Each row was made from one small tree. Brackets hold a mark, then the marks that hang from it, in alphabetical order. Every link used is in the known rows. Write each row's tree.
Known rows:
(T (H Z)): [ -6.5  -4.2  12.5  -7.0 -18.9   2.6  -0.6  -0.4 -10.2   8.3  -1.8  -2.5
   7.7 -10.4  -6.3   8.4 -11.2  -8.5 -10.9 -12.9   6.0  -3.9   8.9   6.8
  13.7 -19.0]
(H (C F)): [ 20.8   2.9  -3.3   5.2 -20.3   7.8  -2.7  -9.4   4.5   1.9  -1.5   5.2
  -5.9  -5.7  -2.9  -3.5 -10.9  -4.0   0.6 -13.5   6.3   2.0   5.1  -5.7
  -6.6   4.1]
(A (Z (C F H) T)): [  9.4  -0.2   8.1  10.7 -17.2   1.4  -2.7 -12.3  -2.1  -6.6  12.6 -14.5
  -3.2  18.0  11.4  -8.9  -3.5   8.2   6.4   8.9   0.1  -8.2  -6.1   5.3
  -8.2  -2.0]
(F A (Z C)): [ 16.8   2.0  -4.1 -17.0  -6.8 -13.3  -1.0  -1.9  12.9  10.4  12.3  11.9
  13.2 -27.3   8.5  -2.1  -4.4   1.1   8.6   4.7  -8.7  21.2   2.1  -4.1
   5.3   8.8]
(H (Z T)): [ 14.0   9.9   2.6  -1.6 -34.2   0.1  -0.2 -18.7   5.1  14.1  13.9  -2.5
   6.5  -7.9  -1.2  -5.5 -17.0  -7.9   6.3  -1.2  -0.3   5.9   1.1  -8.5
   7.3 -13.0]
(Z (C (F (T A)) H)): [ -0.5   4.5   9.2  12.3 -15.3  13.9  -8.1  10.2  -1.9 -18.3  -6.1  -2.3
  -4.1   6.4   5.1 -10.2  14.4  10.8  -0.5  -3.1  -2.4   1.1  -0.6  -3.1
 -16.7  11.0]
(C (A F)): [ 18.2  -7.2  -3.4  -0.8   0.4  19.7  -4.5  10.0   0.7  -1.3   7.0  -1.4
  -3.1  -3.7  -8.2 -12.2   4.6  -2.1  11.0 -11.5  -0.9 -23.6   2.2 -18.9
 -13.3   2.5]
(H (C (A (F Z)))): [ 16.1 -13.1  -9.7  -7.3  11.2  -1.1   7.4 -10.8   9.7   0.5  -0.6   1.7
 -10.2  11.8  -5.2  -6.0   1.5   0.7  -0.8   2.5  -5.6  -2.1  -0.8  -2.0
 -13.3   4.4]
(Z (C H)): [ 19.8  -6.2  10.7  11.9 -24.0   5.1   3.1  -4.1  -0.3  -3.8   6.9  -0.5
   6.2 -13.0   6.3  -6.0  -4.5   7.5   7.5  -4.5   1.2 -20.6   7.6  -0.3
  -2.4  -6.9]
(H (C A F) (Z T)): [ 20.9   5.8  -7.6   6.7 -32.9  15.8  -8.5 -28.4  12.4   2.3  -1.9 -14.0
 -14.8  35.7  -8.3  -8.1 -16.9  -1.2   3.0   9.2  -6.3   3.9  -2.3  -7.4
 -17.0   0.5]
(C A H Z): [ 15.0 -10.0   5.1   2.4  -2.1  28.1   2.6  11.1  -7.4  -0.6  -4.1 -19.9
  -8.9  26.3  -5.0  -5.9  -3.2  -0.8   6.9  -7.3  -4.2 -36.0  -2.5  -1.6
  -9.7   2.5]
(H (Z C)): [ 17.9  -0.4   7.5   0.6 -28.0  -4.6  -3.9 -20.1   4.0  12.9   5.9   3.5
  14.0 -13.3   0.7  -1.3 -16.1  -1.5  -0.8  -3.9  -1.2  -1.4  10.2  -0.1
   7.8 -11.7]
(F H): [ 14.7  -2.1  -2.3  -1.7 -13.5  -7.2  -1.3   8.6   2.9   4.2   7.7   7.2
   5.0 -30.7   3.0  -1.3  -3.2  -3.8   4.7  -6.6   8.9   4.9   6.6  -4.1
   0.7  -5.3]
(F (A C H) T): [-14.3  13.5 -10.5  -4.5  41.9 -13.8  -4.8  19.2   4.5  -4.0  -0.3  15.1
   9.3 -20.2   5.9  14.4   7.4   4.0   7.2  16.0  -2.4  20.5  -3.2 -11.8
  11.8  11.5]
(A C F H (Z T)): [-20.6  -2.4  -4.8   6.7  46.0 -22.9   8.2  -5.3  -5.0  -3.3   8.0   2.4
   2.8   2.9   6.0   8.9   7.4   5.3   4.2  17.7   3.8  -9.6  -7.9   5.1
  12.0  -6.3]
(H (Z (C A F) T)): [ 22.9   4.3   3.1   5.5 -41.8  15.9 -12.9 -19.4  10.1   0.8  10.1 -16.5
  -5.5  26.5  -0.8 -13.8 -12.6   0.6   8.1  10.1 -10.9  -3.7  -2.4 -10.8
 -20.2  -1.3]
(T (A H)): [-10.1   4.1   4.9   8.2   3.7   6.6  -1.2  11.8  -2.7   1.2 -10.6   3.7
   6.4 -23.1  -8.6   3.3  13.6  -3.0   4.8 -10.5   8.2 -13.7   5.7  -0.2
   9.6  -3.8]
(C H (Z (T (A F)))): [-10.0 -10.3   1.1   9.0  -3.1  13.4  16.3   0.9  -2.7  -8.9  -0.9  -7.8
  -9.9  21.0  -1.8 -11.2   9.5   5.5   3.6  -2.9   0.5 -23.4  -6.7   7.2
  -6.3   4.7]
(F (H C) (T A) Z): [ -6.1   1.8 -10.8  -9.6   8.2 -25.5   4.2  -2.0  10.6  -2.2  -8.4  13.1
  -1.7 -10.1   4.7   3.8  11.1   5.8 -11.6  12.8  -4.0  43.6  -1.9  10.3
  -2.8   6.7]
(T (H C Z)): [ -4.4  -6.8   4.4  -2.3 -17.3  -3.2   4.5 -19.6  -2.9   6.3  -8.9   1.9
   3.2  -0.8  -7.8  12.9 -17.2  -2.6 -15.5  -4.7   3.4   2.2   9.7  16.1
  14.3 -17.6]
(A H): [  2.0   0.5   5.3   5.1   2.2   0.0   1.2   8.2   0.1   3.6   0.9   3.1
   7.1 -23.8  -1.9   3.8   0.4  -7.1   6.4  -7.4  10.3 -12.5   5.4  -5.0
  10.1 -10.2]
(F (H Z)): [  8.1  -2.4   0.5  -2.2 -16.0 -13.0  -2.8  -4.4   5.1  11.1   0.7   1.8
   5.3 -13.3  -2.0   5.8 -11.6  -6.2  -4.8  -0.6  10.6  13.9   8.3   4.9
   7.5 -12.8]
(T A): [  8.2   7.6   1.8   0.2 -17.1  14.6  -4.7   7.7  -5.4   6.5  -1.6   6.9
   6.4 -29.6  -9.0  -6.0   6.2  -3.5   6.6 -20.2   1.9  -9.6   7.2  -8.9
   5.1   1.3]
(F (A C)): [ 11.4  11.6 -11.4  -6.3  10.0  -1.0  -5.7   7.9   0.3   6.8   5.3  15.3
   9.0 -30.4   1.1   6.8  -5.1   2.1  12.9  -2.2  -3.7   6.1   4.2 -12.9
  11.3  11.9]
(F T): [ 13.3  10.8   1.9  -8.3  -7.1   2.9  -5.2  11.0  -1.2   5.1  13.4   8.7
   9.2 -26.1   3.3  -7.8  -2.0  -5.1   5.8 -10.6  -1.6   9.6   0.5 -21.8
  -0.2  -0.3]
(H (C A) (Z T)): [ 21.7   4.7  -8.9   3.7 -28.4   9.6  -1.4 -33.3  12.9   8.2   2.5  -9.0
  -5.1  20.8  -8.4  -5.1 -19.0   1.4   5.5  13.0  -9.6   0.7   0.0  -6.0
  -5.2  -6.9]

Write each row's tree:
[ -3.2  -2.6  -4.2  10.0  -3.0  -1.0  11.1 -13.5  10.0  -3.4  -3.6  -6.9
 -11.7  26.3   3.4  -0.4  -8.6  -5.0  -0.2   9.0   2.6  -2.8  -6.8   8.1
  -4.8   1.2]  (A (H (C F (Z T))))
[-22.3  12.7  -0.1   6.5  32.6  -6.8  -2.5  16.4  -6.6  -6.7 -11.8  10.5
   6.2 -16.5   0.5  10.5  19.1   5.6   1.1   4.2  -2.2   3.6  -0.4  -4.7
   7.9   4.5]  (F (T (A C H)))
[ -3.8  10.1 -10.1 -11.3   1.5 -11.4 -17.5  12.3  14.4  -0.4  -2.6   4.2
  -1.3   1.9   2.8   5.5  -3.7  -4.6  -5.7  11.5   6.2  51.6  -2.7  -5.6
  -3.6  11.2]  (C (F A (H Z) T))
[-25.1   5.3   0.1   6.5  45.3 -11.6  -2.4   6.9 -14.8   3.3 -15.6   1.9
   7.4  -9.5  -4.1  18.8  16.2   4.7  -2.7   1.9   3.6 -13.5   1.5  13.7
  21.0  -1.6]  (T (A C H Z))
[  0.3 -10.6  -4.0  -2.6  24.9  -3.9  11.0   4.3  -8.0   2.9   3.5   7.6
   0.7   1.1   2.9   1.0  -3.0  -2.3  -1.1  -9.3  -0.3 -18.9  -0.4   0.2
   3.0   5.7]  (A (C Z) F)
[  0.1 -13.9   0.9  -3.5  -5.0  25.7  -0.5   5.0  -5.9  -7.3 -12.8 -15.0
 -16.8  37.5  -6.1   0.6  -5.9  -3.3  -9.4  -8.1  -4.8 -20.9  -2.6  10.1
 -15.5   5.4]  (T (H (C A F Z)))
[ 15.1  -5.1  -2.5  -1.9   3.1   9.0  -7.3   6.3   6.3 -10.3  13.9   4.0
   3.9   0.4   3.5 -16.5   8.9   8.5   7.5   5.0 -12.6  -6.9  -2.7 -21.2
 -21.6   6.6]  (Z (C (A (F T))))
[  0.0 -13.1  -3.1  -0.3  -0.1 -16.4   2.2  -4.9   6.9   3.4   0.0   5.3
   1.4  -6.2  -3.6   3.3  -5.0  -4.4  -8.1   1.3  13.9   9.6   6.9   6.7
   3.3 -10.4]  (A (F (H Z)))
[-28.1  -1.3  -2.7  -0.5  70.2 -26.4   1.7  10.9  -8.6  -6.2  -1.2   7.9
   7.0   1.5   6.6  13.8  15.3   5.0  -5.8  13.2   3.4   2.8  -6.3   2.1
  11.7  -0.5]  (A C (F T) H Z)
[-12.8  -9.6   1.6   4.7  27.3  -8.2  13.7   5.7 -10.4  -9.0 -11.8   3.1
  -8.5   3.7   0.0   3.9  18.5   8.6  -5.7  -1.5   1.5  -8.1   0.8  12.5
   0.6   6.9]  (T (A (C H) (F Z)))
[ 13.4   4.9   1.6  -3.8 -25.1  13.1   2.5   1.6   0.4   4.7  13.5  -8.8
  -6.6  10.7   5.3 -13.8  -9.8 -11.2   8.0 -10.0  -1.5  -5.0  -7.4  -8.9
  -9.4   5.3]  (C F (Z T))
[-12.0   7.5   4.5  -2.5  22.9  -9.3   5.4  11.9 -10.4  -7.1  -9.6   2.6
  -3.4   0.2   6.4   4.8  16.8   8.7  -5.2   4.8  -8.6  12.9  -3.7   3.8
   0.6   8.6]  (F (T (A (C H))) Z)
[ -5.8  -4.2   7.4 -10.0 -19.9   7.9  11.9   4.8  -7.8   2.4  14.5  -6.2
   2.4  -1.0   5.6  -3.7  -9.0  -7.2   1.1  -6.9  -5.0 -12.8  -4.9   3.9
   3.6  -9.7]  (C (Z (T H)))
[ -4.9   5.5  -5.7  -2.2   1.2  11.2  -2.0   1.9   1.0  -3.1 -13.8   2.6
  -9.1  19.4  -2.3  -4.3   3.6  -0.5 -10.0  -7.8  -5.8  11.9  -4.5   1.8
  -9.8  18.5]  (H (C (F (T A)) Z))
[  4.7  -1.3 -11.2  -9.5  11.5 -22.9  -9.8   0.6  10.4   5.7   8.8   8.4
  15.2 -22.6   9.2   7.0  -1.0   8.9   5.0  15.5   0.0  20.9   1.5   8.4
   9.2   5.8]  (F (A (Z C)) H)
[ -3.2  -8.9  -3.2  -2.3  16.7  -4.4   9.4   2.6  10.5  -5.1   8.6  -8.5
  -8.6  13.7   0.9  -7.5  11.3  -2.2   9.0  16.5  -3.4  -6.1  -9.2  -5.8
 -12.0  -3.1]  (C (A (F (Z T)) H))
[-26.1   6.9  11.6  -6.7 -11.0  11.8 -12.9  14.5 -11.7  -5.9 -14.5  -3.8
  -2.7   8.3  -6.5   3.9   8.4  -6.0 -18.4 -11.5   1.8  17.2   0.5   4.2
  -1.0  -1.0]  (C (F (T A (H Z))))
[ 7.6  2.5 -4.6 -5.4  0.6  4.1  0.0 -1.2  3.1 -0.3 -2.7  2.0 -6.8 19.6
  3.9 -5.5 -8.8 -4.7 -7.6 -5.4 -3.6 13.6 -5.0 -4.0 -9.7 12.0]  (H (C (F T) Z))
[-11.1   2.1   8.0   2.9   1.9  20.7  -1.8  22.3  -9.3 -10.9 -13.2 -11.1
 -12.4  26.5   0.1  -6.5  12.1  -0.9  -6.1 -11.0   0.3  -3.6  -6.9   1.8
 -11.7  15.1]  (C (F (T A)) H Z)
[ 10.1   6.6   7.6  -2.0 -21.8  -2.8 -12.9  -7.3   5.0   1.6   4.6   0.9
   5.8   5.2   5.3  -5.8  -8.4  -2.0  -6.1   0.7  -3.2  20.2   2.0  -8.7
  -6.8  -1.2]  (H (Z (C (F T))))
[ 11.1  -3.4   4.9   1.8  11.3  18.5  -7.5   7.6 -11.7   2.1  -1.3 -20.1
  -3.6  16.5  -6.0  -0.6   2.0   3.4   7.2  -2.0  -0.4 -28.2  -2.0  -0.9
  -2.3  -2.9]  (C (A Z) H)
[  6.0   8.6   3.6   5.8 -41.1   0.0  -2.5 -25.8   6.7   7.5   5.7   0.2
   9.9  -6.8  -1.3  -7.9  -6.0   5.3   4.2   4.9  -9.0   2.4   3.6   1.3
   3.2  -6.8]  (H (Z C (T A)))
[ 16.2   6.7  -5.8   3.6 -32.6  -6.1   5.3 -38.0  11.4  12.4   5.7   1.8
   2.2   2.0  -3.3  -1.5 -23.4  -1.2   0.4   7.7  -2.4  12.0   3.8   0.1
   7.2 -11.8]  (H C (Z T))
[-10.1  -2.5  -2.1  -3.4  21.8   1.8  -2.9   5.7  -9.9   5.0  -2.2   4.6
   5.8 -11.7  -9.1  -2.3  14.9   1.2  -1.8 -14.3   6.3 -12.0   1.4   2.6
   8.8   2.7]  (T (A F Z))
[ -0.7  -8.1  -8.4   9.3 -19.3 -12.1   5.3  -7.7  13.4 -12.8  11.8  10.4
   2.4 -16.6   6.9 -12.7  12.6  13.5   7.0  12.0  -0.8   4.3  -0.5   3.5
 -12.6   1.3]  (Z C (T (A (F H))))
[ -7.1   3.5  -2.7 -10.3  17.7  -8.4  -4.6  17.9  10.3   2.1  -5.7   1.5
  -3.2  -7.0   2.4   7.3   6.7 -10.2   2.5   3.2   8.4  23.2  -2.6   0.4
   3.8  11.4]  (C (F (A H) Z))
[ -7.9   3.8  10.7  -9.3  -9.3  11.0  -8.3  25.5 -11.0 -10.5   4.9   0.7
  -1.4  -7.9   4.7  -2.5   3.6  -6.7  -6.4 -14.5   2.0   9.9  -1.7 -10.6
  -8.3   0.3]  (C (F (T H)))
[ 12.9  -7.7  -8.6  -7.5  -2.7 -27.5  10.4 -12.3  11.8   5.8  -0.4   9.4
  -1.6 -14.8   6.0   5.1  -6.8  -0.9  -6.5   7.6   3.3  26.7   3.7  12.3
   1.3  -3.6]  (F (H C) Z)
[-24.3  -1.8  -0.2   4.4  44.7 -23.1   3.7   0.2  -0.9  -3.8  -7.3   8.3
   4.3   7.2   0.5  13.9   4.8   0.9 -11.2  14.1   5.3  10.3  -0.8   1.3
  10.5  -6.4]  (A C (F T) (H Z))
[ -8.5   0.0   0.9  -2.6  -9.1  -1.2   0.7 -13.3  -5.2  -3.8   4.4  -6.6
  -6.3  13.2   3.3   3.4  -7.9   0.9  -6.9   1.8   1.4   4.4  -5.4  12.0
   0.2  -5.6]  (A (Z (T (H (C F)))))
[  6.5   0.2   3.7   8.2   2.3  21.8 -12.3  18.5   1.2  -6.3  -6.9 -12.8
  -9.6   9.1  -7.2  -2.5   7.8  -7.4   8.8  -5.4   5.8 -20.0  -0.4 -11.9
 -14.6   2.1]  (C (A H) F)
[-26.2 -10.3   8.2  -2.6  -2.6   6.1   1.6   3.7 -10.6  -1.9 -13.1   2.4
   2.0  -2.4 -14.0   6.4   8.5  -2.8 -16.2 -14.2   7.4  -8.5   7.8  14.2
   9.9 -10.1]  (T (A F) (H Z))
[-3.2 10.3 -9.1  0.0 22.4 -7.3  0.6 -3.4 -2.9  0.8  8.7 -3.1  1.5  3.4
  8.2  9.2 -3.2 12.3 13.5 18.5 -4.9  3.9 -8.3  1.9 13.2  8.1]  (F (A (C H) (Z T)))
[-29.4 -11.4  -2.7   8.6  46.9  -5.8  12.5  11.5  -9.3  -6.1 -18.0   5.5
  -2.3   7.2  -4.3   9.9  16.8   2.7  -6.6  -2.1   3.4 -24.9  -0.3  14.5
   8.6   6.4]  (T (A (C Z) F H))
[-10.3  -2.6   4.1  -7.2  -1.9  -0.6  13.3   2.6 -13.2  -1.0  10.9  -2.7
   0.6   2.5   9.3   4.6  -9.0  -1.8  -0.5   0.2 -10.2 -14.0  -5.6   6.3
   6.2  -5.2]  (A (C (Z (T H))))
[ 10.5   2.9   7.6   8.7 -31.8   4.0   5.7 -17.5   1.5   5.0   6.1 -10.7
  -1.3   8.5  -0.9  -3.6 -15.1  -1.5   4.3   4.0   3.9  -3.5   1.3   0.1
   4.9 -15.5]  (C (H (Z T)))
[-21.8  -0.6   1.1   6.9  31.7  -1.4   7.3  10.7 -10.2   2.0 -18.4   1.3
   2.1   0.6  -3.4  12.6  10.5  -0.1  -2.9  -2.8  -0.8 -21.1   0.6  12.7
  13.0   3.6]  (T (A (C Z) H))
